Each row was made from one walk, in order. Every step used is in the known rows, and no mark comes twice. Write each row's walk.
In the rows, 128 means zero.
Known rows
pipal > vovaz: [131  85 152 151  84 130 176 124 111 141 127 141 152 127 126 104 135 123
 173  72 136 132 166 144  80 106 150 111 134 135 125 126 113  92 123 132
 125 126 133 125 150 131 104 121 142 123 124 111 111 123 165 114 120 124
  99 115 129 142 131 171 140  87 141 131 150 133 102]
mapag > vimubi > tetot > fefug > nezuv: [117 146 122 126 109 129 112 132 165 128 108 130 116 109  98 130 142 118
 122 114 139 105  80 147 105 103 127 117 146 123 135 149 154 130 133 172
 110 147 152 144 141 158 136 120  92 128 135 111 113 100 175 131 130 132
 136 178 101 123 117 125 106  89 144 120 106 139 150]
vimubi > nezuv: [125 121 166 136 141 140 142 120 153 136 130 139 120 121 149 133 114 133
 114 110 117 129 140 138 113 137 152 123 166 139 129 122 119  97 135  85
 120  91 119 120 165 131 125 145 111 138 152 131 140 117 191 147 130 129
 110 133 148 134 143 100 146 144 188 148 138 138 113]
dero > vimubi: [130 155 129 152 106 135 147 130 133 124 127 133 152 135  90 128 154 115
 161  80 130 125 146 165 156 114  90 153 151 140 141 138 111 114 112 144
 134 134 118 143 149 117 110 141 171 131 117 124 142 137 119 108 131 133
 114 127 137 142 131 158 141 126 104 121 163 128 104]
vimubi > tetot > fefug: [124 127 119 145 127 109 103 149 154 120  76 142 110 103 107 135 146 123
 112 109 130 124  75 162  82 166 212 106 143 144 136 126 143 106 129 146
 128 128 144 143 125 136 125 125 137 121 119 118  94 134 146 120 120 147
 134 129 111 134 103 111 101 110 112 143 118 116 102]
tetot > geke > koro: [146 128 215 157 164 115 142 121 120 110 163 135 163 120 143 134 157 134
 131 141 107 133 127 136 123 169 148  98 147 138 130 108 122  89 126 138
 132 105 116 100 120 115 148 131 152 104 110 121 133 150 102 123 116 117
 133  50 127 125 122 135 118 130  73 159 167 118 119]
pipal > vovaz > koro: [133 114 151 134 133 132 182 119 115 146 104 128 118 131 155 103 119 123
 186 103 133 127 138 143  54 122 160 109 128 130 142 124 123 102 127 116
 133 119 138 122 157 102  93 136  95 127 106  99 104 141 188  92 122 127
 108  73 149 152 133 164 159  66 159 129 152 137 116]
dero > vimubi > tetot > fefug > mapag > geke > nezuv: [139 126  62 125 192 122 105 149 111  92  73 123 129 106 108 119 157 117
 104 108 116 119  87 131 157 145 108 147 107 138 151 148 154 142 126 147
 146 142 139 147 104 126  97 157 116 118 130 144 133 151 112 111 123 108
 140 128  96 119  91 156 100 145  38 101 124 127 145]
fefug > tetot > geke > koro > vovaz: [141  98 247 141 148  98 126 121 121 104 166 123 151 114 161 109 174 154
 126 125 119 133 114 122 116 150 189 117 194 128 106 113 126  89 126 122
 121 109 128 104 100 135 133 135 121 125  82 141 112 125 121 139 124 137
 127  89  93 127 107 118 133  97   6 143 130 128 134]
mapag > fefug: [141 107 149 120  89 124 123 131 136 155 121 156 110 119 113 133 135 134
 145 108 132 131 157 148 130  94 118 108 114 131 117 136 125 131 121 110
 124 139 129 156 163 114 114 121  90 138 113  96 109 110 117 114 134 138
 140 107 125 157 149 133 101  65 166 130 126  96  90]
nezuv > fefug > mapag > geke > tetot: [135 107  93 108 120 157 112 121  98 122 107 142  98 147 162 111  79 121
 155 164 131 145 133 117 169 110  31 149 101 129 110 128 128 159 122  80
 130 130 145 151 117 117 136 127  83 156 117 124 137 132 147 124 135  98
 135 108 145 121 140 144 129 102  55 117  82 115 150]
nezuv > vimubi > tetot > geke > koro > vovaz: [118 138 193 132  99  99 157 122 125 103 150 102 167 111 133 134 159 121
 163 126 155 105 121 132  95 166 178  91 167 101 120 109 125 101 109 155
 115 126 117  81  91 138 133 128 203 116 108 141 162 113 104 144 131 153
  91  97  90  99  85 146 154 151  68 148 132 135 147]
mapag > vimubi > nezuv > geke > tetot > fefug > vuku: [124 115 109 139 126 171 146 129 158 104 118 114 145 135 110 139 140 125
  83 168 150 116 181  86 142 100  59 130 147 145 132 141 139 171 139  73
 113 110 131 133 133 131 145 119 111 129 152 127 155 132 187 125 127 121
 100 154 145 126 136  96 132 101 228 124 115 154 144]
vimubi > tetot > fefug > nezuv > geke > koro: [124 111 159 158 155 137 106 140 160 110 102 131  95 119 145 131 157 111
 119 135 119 133  71 165 113 180 181 102 126 137 131 110 169 108 136 103
 138 115 129 110 109 126 142 143  92 114 127 140  97 122 191 140 115 150
 112 107 117 124  81 127 118 149 104 133 111 163 132]
gufi > fefug: [124 100 130 131 116 125 122 131 144 152 125 133 136 134 115 144 110 133
 135 115 150 137 108 151 103 122 145 137 131 132 119 113 117 123 134 161
 148 135 141 142 133 113 150 117 170 133 148 138 115 115 130 133 125 158
 136 141 144 148 144 141 147 110 148 107 135  95  86]
gufi > fefug > mapag > vimubi > tetot: [115 111  84 107 114 115 107 125 146 138 123 122 107 133 102 140 118 126
 125 148 164 120  48 122 125  99 137 163 108 116 134 133 132 136 148 210
 152 162 158 159 142 150 148 114 135 152 149 155 137 108 147 139 122 153
 152 213 123 126 136 156 109  98 119  96 120 102 134]
tetot > fefug > nezuv: [131 128 145 155 122 138  95 139 161 143 141 139 111 119 148 118 114 119
 134  78 110 120 101 156 126 134 151 117 151 148 122 129 149 137 132 122
 129 134 149 131 113 127 142 133 101 112 135 121  85 116 158 132 123 120
 129 143 145 143 115 126 135 134 162 129 118 142 119]
mapag > vimubi > nezuv > geke: [124 110 129  99  90 157 168  99 161 134 130 125 146 139  96 153 127 118
 133 139 151 111 174 108 128 103  79 120 173 118 135 134 126 124 136  81
 112 107 116 121 170 115 127 115 123 154 171 120 174 112 184 146 131 126
 108 147 141 123 158 115 126 117 252 119 141 145 140]
fefug > mapag: [132 122 145 146 128 126 114 120 133 132 134 140 104 137 159 122 106 114
 152 108 123 134 111 125 152 122 118 151 141 143 113 127 121 120 127 147
 146 151 138 125 152 139 126 138 100 144 132 150 130 134 170 117 123 120
 136 155 154 134 136 151 114 130 112 122 132 125 120]
tetot > geke > mapag > fefug > gobo: [146 122 127 128 160  73  93 143  96 137 175 137  91 135 116 118 150 152
  94 132 123 136 128 105 108 108 156 107  87 119 132 118 122 124 124 150
 130 103 121 142 116 119 131 118 175 133 118 132 123 148  67 128 122  99
 176 123  92 136 128 138 111 118 167 139 130 107  98]
vimubi > mapag > geke > tetot > fefug: [134 127  95  98 206 106 136 127  98  91 105 137 159  97 118 128 105 130
  65 149 105 143 127 113 121 141 101 107  95 143 131 136 127  99 151 110
 137  96 140 138 113 126 129 119  79 113 138 103  82 165  71 120 125 118
 152 110 135 114 130 107 122 115 119 125 100  98 125]
gufi > fefug > tetot > geke: [128  63 126 134 133 103  92 128 133 148 134 138 131 118 129 121 144 167
 112 136 161 146  75 130 119 140 216 125 160 123 107 109 115 128 144 157
 145 126 132 143  92 117 161 119 166 127 124 144 103 124 107 143 124 143
 150 168 124 140 128 119 134  90  55 124 132  92 108]
tetot > geke > nezuv: [142 110 191 152 149 137 132 130 121 112 135 123 183 111 132 127 137 151
 121 108 107 133 147 124 123 159 170 117 122 132 117 114 128 119 108 134
 112 129 112 111 114 109 130 138 129  95 134 118 134 126 143 117 124  85
 142  78 121 117 126 126 135 144 104 147 150 103 121]
tetot > geke > nezuv > vimubi > mapag > fefug > gufi: [132 142 112 122 142 125 123 123 106 141 134 111 156 109 149 123 117 151
 111 146 118 137 153 109 153 147 155 114  74 113 122 128 132 181 123 110
 110 147 111  93  94 129 132 128 111  92 131 127 124 104  70 129 139 104
 143  84 116 121 125  91 118 188 144 139 133  98 153]
koro > vovaz: [133 120 210 142  78 108 148 118 143 126 148 117 165 122 120 124 119 125
 150  60 135 119 155 133  90 121 137 139 180 128 111 123 116  92 107 131
 122 120 141 123 123 128 111 119 154 147 121 125 126 109 154 134 129 146
 121 113 119 128 130 143 169 113 143 124 118 111 103]
dero > vimubi > mapag > fefug: [129 155  77 112 113  85 135 133 116 139 135 128 132 118  62 134 145 124
 124 112 120 129 171 155 136 119  92 135  84 127 156 152 112 119 136 120
 135 130 116 161 141 120  91 129 106 129 112 114 101 135  70 114 135 151
 128 129 131 137 133 137 122 128 141 118 142  98 114]
fefug > tetot > geke > nezuv > vimubi > mapag: [112 119 140 106 154 127 130 124 115 112 128 119 160  99 163 123 140 162
 111 142 130 141 136 108 126 164 214 114 127 115 108 119 120 134 132 114
 113 144 101 101 114 144 132 146  92  96 127 132 114 117 115 121 138 113
 125 135 103 112 118 100 144 153  56 135 130 135 152]
fefug > gufi: [132 137 150 176 131 149 118 123 137 149  93 139 109 142 189 118 121 121
 122 125 129 155  88 147 145 119 137 157 146 148 109 126 130 141 113 120
 125 147 140 107 136 131 135 128 131 130 127 130 135 109 153 127 128 128
 146  94 145 150 153  99 110 144 121 136 135 125  94]
mapag > vimubi > tetot > geke > koro > vovaz: [133 141 214 122 117  86 155 118 134  94 153 107 177 111  77 137 180 130
 125 140 141 106 112 120  84 132 123 110 159 107 137 131 131  89 121 188
 108 117 138 119 115 149 124 113 162 134 113 122 154 111 128 140 123 134
 132  99  73 102 110 141 120  91  87 142 132 113 153]
fefug > tetot: [126 101 169 137 126 139 121 126 142 128 103 155 110 118 177 116 148 143
 135 113 133 147 106 142 121 118 187 135 182 136 100 126 121 115 127 114
 122 143 124 136 166 134 126 143  96 136 108 120 109 119 174 121 133 143
 133 145 116 152 140 116 116  76  52 127 124 140 105]
nezuv > vimubi > mapag > fefug > tetot > geke: [116 123  92  91  95  90 127 117 114 152 144 133 124 101 127 129 131 150
 138 149 157 126 157 113 120 132 172  94 119 102 113 128 112 143 143 102
 125 144 108 118 116 135 126 121 102 117 110 116 113 113  43 129 146 146
 125 168 117 124 126 107 128 114 126 136 120 106 145]
dero > vimubi > mapag > geke: [130 149  65 107 161 103 156 116  97 127 107 131 158 116  99 129 137 118
 113 118 122 136 149 134 143 130  62 136 107 121 150 147 104  89 140 121
 148 110 116 138 123 108  90 130 111 130 135 117 138 157  65 125 134 131
 130 128 134 118 144 148 139 128 108 111 136 112 125]
gufi > fefug > mapag > geke > tetot: [134  80  86 111 182 126 107 121 101 118 122 137 132 133 148 117  92 130
 110 160 149 144  74 106 162 103  76 155 110 134 112 122 127 134 145 168
 163 137 155 152 112 121 155 131 124 138 147 151 125 135 112 137 123 129
 165 152 143 123 140 154 132  94  82  87 107  94 111]
tetot > geke > mapag > fefug: [155 119 149 125 129 100 118 137  93 138 162 134 126 140  90 132 138 151
 112 140 105 131 160 101 119 121 176 108  78 115 131 121 123 123 120 153
 121 119 117 143 117 111 121 110 173 126 107 116 122 148  46 132 122 117
 164  86 121 121 132 134 102 121 168 153 142 106 119]
nezuv > vimubi > mapag > geke: [113 136  78  78 123 118 167 101 103 139 111 133 155 114 159 144  96 114
 142 131 147 124 172 115 121 131  86 100 120 108 114 128 104 119 137 117
 140 133 113 100 131 118 118 126 114 123 157 113 152 132  67 134 141 137
 111 139 137 112 153 136 156 143 157 116 119 119 136]

Which walk is each row?
[125 170 119  92 140 120 129 151 132  99 118 120 109 139  68 151 140 126
 102 146 101 113 103 107  92 104 163 126  94 117 155 141 146 122 119 213
 115 138 140 155 168 158 127 108 159 133 140 123 117 144 100 128 118 143
 153 136  98 121 123 124  81 114 167 129 123 149 141]
geke > mapag > vimubi > tetot > fefug
[146 133 161 142 149 116 128 132 102 123 174 128 143 141 112 132 132 147
 116 132 106 133 135 103 109 145 180 121 114 122 130 113 118  96 114 179
 126 115 115 120 114 118 135 114 198 123 122 131 135 158  70 133 117 112
 157  97 135 110 131 127 126 146 146 161 150 130 112]
tetot > geke > mapag
[136  98 130 163  95 129 119 147 133 152  93 152  93 127 158 125 148 134
 120 142 141 135 179 125 126  81  97 135 100 144 110 145 122 160 125  94
 138 172 135 150 144 111 111 129  59 143 105 114 119 107 152 102 135 141
 120 123 128 159 156 137 119  54 152 132 108 107  94]
mapag > fefug > vuku
[132 124 125 141 123 148 104 142 145 135 144 123  95 152 133 136 110 116
 127  93  99 126 116 124 134 144 159 120 109 137 128 116 159 141 127 108
 138 127 130 119 104 109 140 120 126 122 147 132  97 141 142 142 115 126
 133 137 149 126 109 133 147 179 208 122 119 170 129]
tetot > fefug > nezuv > geke > mapag
[118 175  94 129 134 103 150 126 125 126 143 120 155 122  84 138 137 116
 125 110 119 130 141 155 129 142 103 151 108 133 153 139 103  91 135 139
 146 119 112 141 144 129 101 133 122 123 123 126 122 147  96 120 130 149
 118 146 145 128 131 139 146 162 118 125 154 121 113]
dero > vimubi > mapag
[103 162 113 105 100 116 166 114 130 139 135 121 144 122 133 149  97 118
 154 125 140 123 162 132 124 138 122 115 121 115 123 122 103 120 129 130
 134 137 110 103 151 139 127 128 140 112 150 122 134 122 102 123 139 152
 100 154 147 120 139 122 158 164 170 130 136 134 130]
nezuv > vimubi > mapag
[110 143 141 102 169 139 157 104 110 128 151 125 135 121 213 127 110 107
 150 141 112 129 134 129 145 131  72 104 111 112 120 131 129 118 146 110
 143 135 117  79 131 131 139 153  45 115 153 122 134 111 125 149 139 137
 101 123 131 111 131 134 171 171 134 106 112 171 176]
fefug > nezuv > vimubi > mapag > geke > koro
[126 144 148 134 124 192 114 146 135 137  71 117 117 149 170 120  92 134
 149 149  95 153 142 149 134 135 125 166  87 139 118 123 145 186 101  71
 108 142 132 112 139 126 126 134  75 120 127 130 126  85 197 119 136 100
 119  46 124 152 142 104 126 171  95 128 108 118 132]
geke > nezuv > fefug > gufi
[130 145 132 122 104 128 130 111 140 129 148 135 114 137 127 131 117 114
 151 121 129 112 106 106 159  79  64 158 144 130 123 148 122 147 128 176
 132 160 146 141 174 153 132 123 104 151 140 133 155 120 154 116 127 115
 143 173 139 133 157 157 102 100 139 108 136 122 143]
fefug > mapag > vimubi
[132 121 113 176 124 135 107 156 154 129  92 137 106 122 160 127 137 130
 102 119 128 122 155 131 113 133 135 138 131 165 122 132 132 162 133 110
 147 156 146 134 105 120 132 123 109 120 114 131 109 142 149  98 120 131
 114 144 146 158 134 130 127 107 144 134 121 118 102]
tetot > fefug > vuku
[130 146  79 116 134 146 121 136 135 121  90 115  91 161  95 149 139 122
  95 168 125 132  90 104 123 127 153 135 100 120 140 127 160 162 120 139
 124 134 132 116 124 132 129  97 184 144 147 139 148 139 109 143 115 137
 153 117 119 123 123 103  83 155 200 125 124 155 133]
nezuv > geke > mapag > vimubi > tetot > fefug > gufi
[134 136 163 149 142 140 122 148 136  75 131 135 156 114 108 124 122 127
 104 119 118 137 112 141 139 129 129 123 142 162 122 121 140 126 115 139
 115 117 142 148 138 138 156 128 159  98 117 109  76 145 127 102 123 124
 146 112 144 132 114 113 112  95 116 138 123 118  97]
geke > tetot > fefug
[116 126  85 119  93 162 121 136 144 146 119 126  95 138 107 114 138 135
 147 127 131 124 161 157 142 128 120 151 162 128 146 136 117 139 135  47
 114  98 116 153 142 126 106 148 122 153 110 146 137 121 172 140 141 138
  80 150 127 151 122 111 151 135  77 127 127 152 146]
dero > vimubi > nezuv > fefug > tetot
[120 139 114 156 118 115 139 139 138 116  93 130 137 122  87 126 172 114
 137 102 143 129 100 173 121 137 143 144 146 130 146 131 123  90 117 155
 127 131 117 148 140 133 101 146 158 131 110 131 140 133 145 113 131 153
 109 134 117 127 111 139 126 118  72 129 143 132 102]
dero > vimubi > tetot
[106 139 148 149  81 163 139 114 153 151 164 134 128 134 186 121 104 110
 192  89 148 122 137 149 152 102 103 122 160 119 101 124 126 145 114 122
 119 157 117 101 148 134 144 151 127 117 144 119 147  87 176 137 143 132
  96 169 145 123 129 137 186 146 165 118 122 172 141]
fefug > nezuv > vimubi
[119 127 110 134 109 155 130 143 138 115  83 112 142 124 112 128 161 146
 115 187 148 118 160 114 100 118 117 139  97 112 133 142 134 172 123 130
 102 155 131 141 110 136 120 118  85 128 115 122 168  95 196 115 135  97
 116 119  84 114 128 121 121 106  79 141 100 117 166]
mapag > vimubi > tetot > geke > nezuv > fefug > vuku
[104 163 126 128 154 138 120 136 132  92 166 118 152 112 139 124  91 118
 115 128 117 130 115 137 152 137 126 120 107 140 122 128 139 140 130 125
 115 129 134 122 119 154 161 142 106  83 135 122  70 120 121 117 135 131
 120 159 150 108  99 105 159 156 146 129 100 155 145]
geke > tetot > fefug > nezuv > vimubi > mapag
[115 160  49  97 173 129 134 121  97 106 100 119 155 111 172 121  90 113
  99 172 136 141 119 105 158 127  92 116 109 130 116 133 134 167 129 106
 125 134 135  97  97 140 142 122 129 101 148 119 114 136  38 125 138 125
 136 122 140 119 130  88 129 154 142 118 106 126 144]
nezuv > vimubi > mapag > geke > tetot > fefug > gufi
[143 147 145 116 127 115 143 122 107 119 175 123 161 146  87 139 138 143
 119 145 114 115 143  90 123 108 133 123 124 110 139 129 119 114 117 196
 114 126 120 132 136 130 135 102 196 132 127 120 155 146  66 132 120 103
 159 114 120 108 146 133 108 119 172 144 153 129 144]
tetot > geke > mapag > vimubi
[137 154 108 110 125 146 112 126 114 152 154 105 107 166 105 127 106 149
 103 196 108 126 140  85 133 125 119 140 107 106 148 131 130 160 125 123
 103  95 127 118 110 136 141  96 168 146 134 144 165 127  97 163 127  99
 147  98 128 122 145  87 109 175 177 158 130 138 173]
tetot > geke > mapag > vimubi > nezuv > fefug > gufi
[134 133  86 107 157 153 129 124 106 129 130 117  96 148 135 117 120 108
 143 163 101 120 154 129 179 137  16 144 121 131 162 137 123 145 145  69
 145  90 124 130 129 113 111 157  90 155 120 151 168 149 138 147 131 114
  82  91 135 135 124 149 133 164  67 110 133 155 173]
dero > vimubi > nezuv > fefug > mapag > geke > koro
[150 112  82 114 147 113  97 125 116 138  98 150  95 119 151 118 103 117
 119 106 118 119  94 109 151 129  95 120 137 146 120 134 139 144 144 131
 156 143 159 133  94 114 130 121 104 134 138 131 120 163  90 121 118 105
 155 143 137 142 131 153 101 118 113 108 119  98 132]
tetot > fefug > mapag > geke
[124 131  77 113  65 119 103 123 129 161 121 124  97 143  97 125 114 128
 164 169 153 114 104 120 129 126  87 136 119 105 135 131 127 162 134 129
 116 133 145 148 101 140 132  98 122 159 110 136 158 115 153 133 132 101
 133 157 121 116 125 148 100 113  73 137 101 107 177]
nezuv > fefug > mapag > vimubi > tetot > geke
[131 153 105 157 154  99 129 145 104 113 133 117 134 131  70 124 181 134
 113 126 128 123 108 135 118 153 182 140 108 117 157 124 124  87 111 188
 127 115 109 140 106 125 106 131 211 122 101 145 149 164  79 132 122 132
 137 121 106 103  98 143 118 154  80 151 154 145 123]
dero > vimubi > tetot > geke > mapag
[130 132 153 107 151 150 148 102 149 119 160 118 110 152 140 145 125 107
 130 166 111 114 128  92 168 122  57 136 146 127 141 128 137 138 149 104
 135 115 126 111 178 138 140 137  86 152 156 151 174 128 189 144 120 122
 107 141 144 124 137 139 106 158 186 111 149 163 172]
fefug > mapag > vimubi > nezuv > geke > koro
[126 141 103 130 136 151 155 128 124 119 144 109 118 163  86 143 140 121
 123 119 117 124 170 118 147 148 121 144 136 127 159 120 124 110 123  86
 131  87  90 123 151 104 106 141 194 141 148 151 168 157 131 147 123 136
 101 126 151 120 120 128 156 189 208 125 159 183 124]
dero > vimubi > nezuv > geke > mapag
[136  88 168 147 129 115 109 120 132 131 134 150 130 110 160 109 162 158
 120 120 144 144 106 126 123 145 210 114 181 128 100 117 116 105 131 120
 121 133 119 125 113 128 136 131 135 126  95 125 119 137 132 127 127 121
 151 140 119 129 128 104 116  84  45 146 135 120 120]
fefug > tetot > geke
[114 147 151 150 123 159 118 139 142  94 169 126 155 122 151 115 104 111
 137 110 130 124 115 144 165 113 115 120 137 145 112 124 149 157 115 133
 110 137 137 121 127 146 168 143 139  86 130 124  94 114 140 115 134 123
 120 147 146 118  98 114 155 121 138 130 109 161 132]
geke > tetot > fefug > nezuv > vimubi
[121 146  69 129  91 146 115 133 136 159 143 114  93 154 100 116 111 117
 160 120 124 114 152 141 169 128  73 167 139 132 159 135 114 150 138  65
 130 109 126 146 131 122 109 144 127 153 121 163 156 134 169 143 135 118
  81 151 155 139 122 142 150 175 114 125 135 147 154]
dero > vimubi > nezuv > fefug > mapag
[101 109 112 133  91 149 119 120 149 164 157 121 130 139 164 130  93 119
 170 104 166 126 119 150 136 109 126 135 138 115 110 115 127 156 129 154
 147 155 135 122 121 125 166 133 146 120 157 145 129  82 146 153 137 159
 106 191 147 133 127 151 194 144 172  97 118 140 132]
gufi > fefug > nezuv > vimubi
[132 117 154 121 128 147 150 124 122 121 126 127 121 168 120 148 119 122
 131 134 121 143 166 110 122 138 157 129 115 122 123 103 130 113 109 117
 136 120 103 114 150  96 120 117 182 143 150 129 142 158 124 134 116 136
 133 111 150 120 143 135 135 159 203 130 139 156 103]
nezuv > geke > mapag
[132 144  97 126 140 101 111 126 125 161 106 134  98 117 141 126 116 137
  88 151 112 155 118 139 130 132 139 137  72 133 127 142 126 134 139 100
 134 132 131 126 135 138 112 118  45 136 124 110  87 107  92 129 134 147
 159 110 132 150 152  86  95 141 179 136 115  87 106]
vimubi > mapag > fefug > gufi
